Each row was made from one path, in order. Every step used is in the known rows, and no mark comes twice. Write each row's path.
Known rows:
V/X: [  0   0   2   9  -4 -15  16  -7   1   2   5  -2 -13  -5   2  20   2  -3
  25  15  -3]
C/R/B: [  3  20   9   3  49  -4  23 -19 -10 -12  11  13  -9 -13   4 -24  15  19
  17  -6  -1]
C/R/S/W/B/X: [  0   1  -7  -3  28 -29  66  -8 -25 -59   9  29 -14  -8  -3 -14   5   0
  10 -51  -2]
X/B/R: [  5 -11  -2  -1  24  -3  12   2   6  -9   1  26  -7 -24  26 -37  -6  20
  13 -28   0]
R/S/W/B: [  7   4 -14  -4  34  -9  37  10 -21 -51   3  13  -9  -2   1 -24  38 -23
   8 -25  -7]
B/X/S/R: [ 10  -9 -16   2  35 -17  27   5  43 -18  13   7  -2 -30 -30 -32 -34  -3
  -6 -30   2]
C/R/B/P/S: [-17   8  -6   0  36 -13   2 -20 -32 -50  49  19 -45   0  -3  -6   8  24
  25 -36   7]
X/B: [  8  -4  -2  -2  12   1   0   3  -9   5  -6  -1  -4 -25  28 -29  -7  -2
   4 -20  -6]
W/B/R/C: [  4   3   0   1  45  -1  14   0  -8 -38  -8  15 -13  -8   3 -26   3  12
  15 -10   4]
V/X/B: [  8  -3  -1   5   9 -14  16  -3  -8   8  -1  -3 -15 -29  30 -11  -7  -4
  25  -8  -9]
R/B/X/S: [ 24   0 -11   3  32 -13  47   3  44 -30 -15  -9   1 -25 -14 -30 -30  -3
  -5 -34   1]
W/B/P/S: [-19 -14 -15  -8  17 -11 -17   1 -36 -51  34   7 -44   6  -2  -5   0   5
  14 -33   1]
C/R/B/P/S/W: [-20   8 -12   0  28 -22  36 -16 -33 -51  62  39 -44  -4  -9   0  44   4
  27 -34   3]
X/S: [ 16  -6  -7  -1   1   5  -2  -2  38   3  -2  -3   0 -18 -16 -13 -14   5
  -7  -9   2]
C/R/S: [  9  18   4   1  19   1   7 -21 -18 -35  12  16  -8   1   0  -5   2  29
   9 -32   7]
R/S: [ 14  11  -8   0  15   2   6   2  -5 -43  -6  -7  -1   7   0  -8   0   2
   0 -27   4]
S/W/B/P: [ -8  -9 -15  -6   8 -18  18  10 -39 -35  53  36 -20  -2  -3   2  33 -19
  18  -4  -3]
B/X/S/W: [ 10 -10 -15   1 -10 -20  60   4  36 -18   7  19   0 -21 -23  -3  -1 -16
  -5 -28   1]
P/B/R/C: [ -8   0   4   2  11  -2   4 -13   6 -29  -6   3 -18 -12   7 -24   1  10
  20 -12   6]
S/W/B: [ -6  -6  -8  -5  21 -11  31  10 -18 -16   8  18  -7  -8   0 -17  37 -24
   8  -2 -10]
V/X/B/P/S/W: [-16 -10 -20   3  -2 -30  31  -3 -29 -37  53  25 -48 -15  10  10  29 -15
  36 -34  -2]
X/B/P/S: [-13 -11 -15  -4   7  -9 -16  -1 -31 -38  36   6 -40 -11  16 -11 -10   8
  13 -49   3]

Write each row's path:
[-19 -10 -13  -7  27 -14  25   4 -19 -35   7   9 -30  -2  -3 -21  34 -18
   8 -26  -9]	P/S/W/B
[ 18   6  -2   3  35 -15  47 -16  33 -24  -1   9  -6 -30 -15 -27 -27  20
   2 -37   3]	C/R/B/X/S
[-13   5 -17   0  65 -11  -8   2 -33 -61  39   5 -41 -10 -16 -26   0  -7
  20 -29   6]	W/B/P/S/R/C
[  6   3 -13   3  19 -11  49   4   5 -57  17  38  -8   2  -5 -11  37  -1
  12 -33   5]	B/R/S/W
[ -5 -12 -10  -3  13 -29  62  10 -12 -34   0  16  -5  -8  -3 -10   4 -23
   3 -27  -7]	S/W/B/X
[  2  17  -4   2  13  -9  40 -17 -18 -38  27  35 -10  -2  -7   2  38   7
  14 -30   3]	C/R/S/W
[  5 -17 -11  -3  32  -9  38   6  26 -28  11  41 -13 -21 -12 -35  25   4
   9 -17  -3]	X/S/W/B/R
[ 17  -1 -17   3  24 -22  77   6  37 -33   2  13  -1 -27 -19 -22  10 -23
   1 -30  -2]	R/B/X/S/W
[-22  -7 -19   0  37 -15 -13   2 -15 -41  59  17 -37  -3 -18 -14  -1   1
  15 -30   6]	B/P/S/R
[ -2 -13  -4  -4  18 -21  34   6 -10 -29 -14   0  -4  -5   3 -15 -26  -6
  -1 -27  -4]	W/B/X
[  0  -4  -5  -2  12  -3   7  -7   8 -57  -2   6 -20  -1  10 -33   3  14
  14 -39   3]	P/B/R/S
[ 11   6  -8   3  27 -24  77 -12  28 -26  16  30  -6 -31 -20 -19  11   0
   8 -34   0]	C/R/B/X/S/W
[-14   2 -21   1  24 -20  36   3 -22 -57  48  22 -36   0  -8  -2  43 -18
  19 -30   1]	R/B/P/S/W
[ 12   0  -9   1  42  -3  37   1  20 -40   1  28 -13 -25 -14 -32  18   2
  15 -17   3]	X/S/W/B/R/C
[ 13   4  -8   3  26  -1  17   0   8 -56   1  18  -6   8   1 -18   1  21
   8 -36   8]	B/R/S
[-14 -16   0  -4 -21 -23  23  -8   3 -19 -11 -14 -13  -8   8 -12 -27  -9
   4 -29  -3]	P/B/X
[  4  -7 -10  -3   1  -8 -10   4 -32 -16  41  18 -16 -19  22  -7  -7   0
  15 -21   2]	X/B/P
[  2  10  -5  -5  37 -10  37  -9 -32 -45  17  30 -16  -6   0 -21  39   0
  16 -27  -5]	C/R/S/W/B
[ -7   7 -18   3  55  -9  -8  -1 -27 -49  39   6 -38 -25   1 -32  -8  -5
  20 -43   7]	X/B/P/S/R/C
[ 18  10 -15   4  81  -3  23   7  39 -20  11  -2  -3 -34 -20 -59   4 -11
   5 -10  -3]	X/S/R/B
[  7 -10 -13  -6  23  -6  30   8  13 -14   5  15  -8 -22 -14 -28  25 -20
   2  -9 -10]	X/S/W/B
[  8   5  -5   3  34 -22  54   6   6 -37 -13  -7   0  -9   2 -20 -17  -9
   1 -27   0]	R/B/X
[ -2   4 -12  -5  23 -18  23  -7 -53 -61  63  48 -28  -1  -4  -1  34   5
  26 -27   2]	C/R/S/W/B/P
[  2   8 -17   4  61 -15  12   9 -17 -41  59  21 -16 -13 -10 -26  15 -12
  21  -4   3]	S/R/B/P
[  7   9 -11   2  29 -11  10   6 -21 -37  40  12 -12  -4   1  -6  12  -6
  17  -4   3]	R/B/P
[  3  17  -5   6  49  -1   5   1  -1 -20  11   1  -5 -16 -14 -20   0 -11
   8  -2   5]	S/R/C
[-23 -11 -21  -4  55 -17 -13   5 -27 -49  54  17 -43  -6 -14 -29   2  -3
  16 -30   0]	W/B/P/S/R
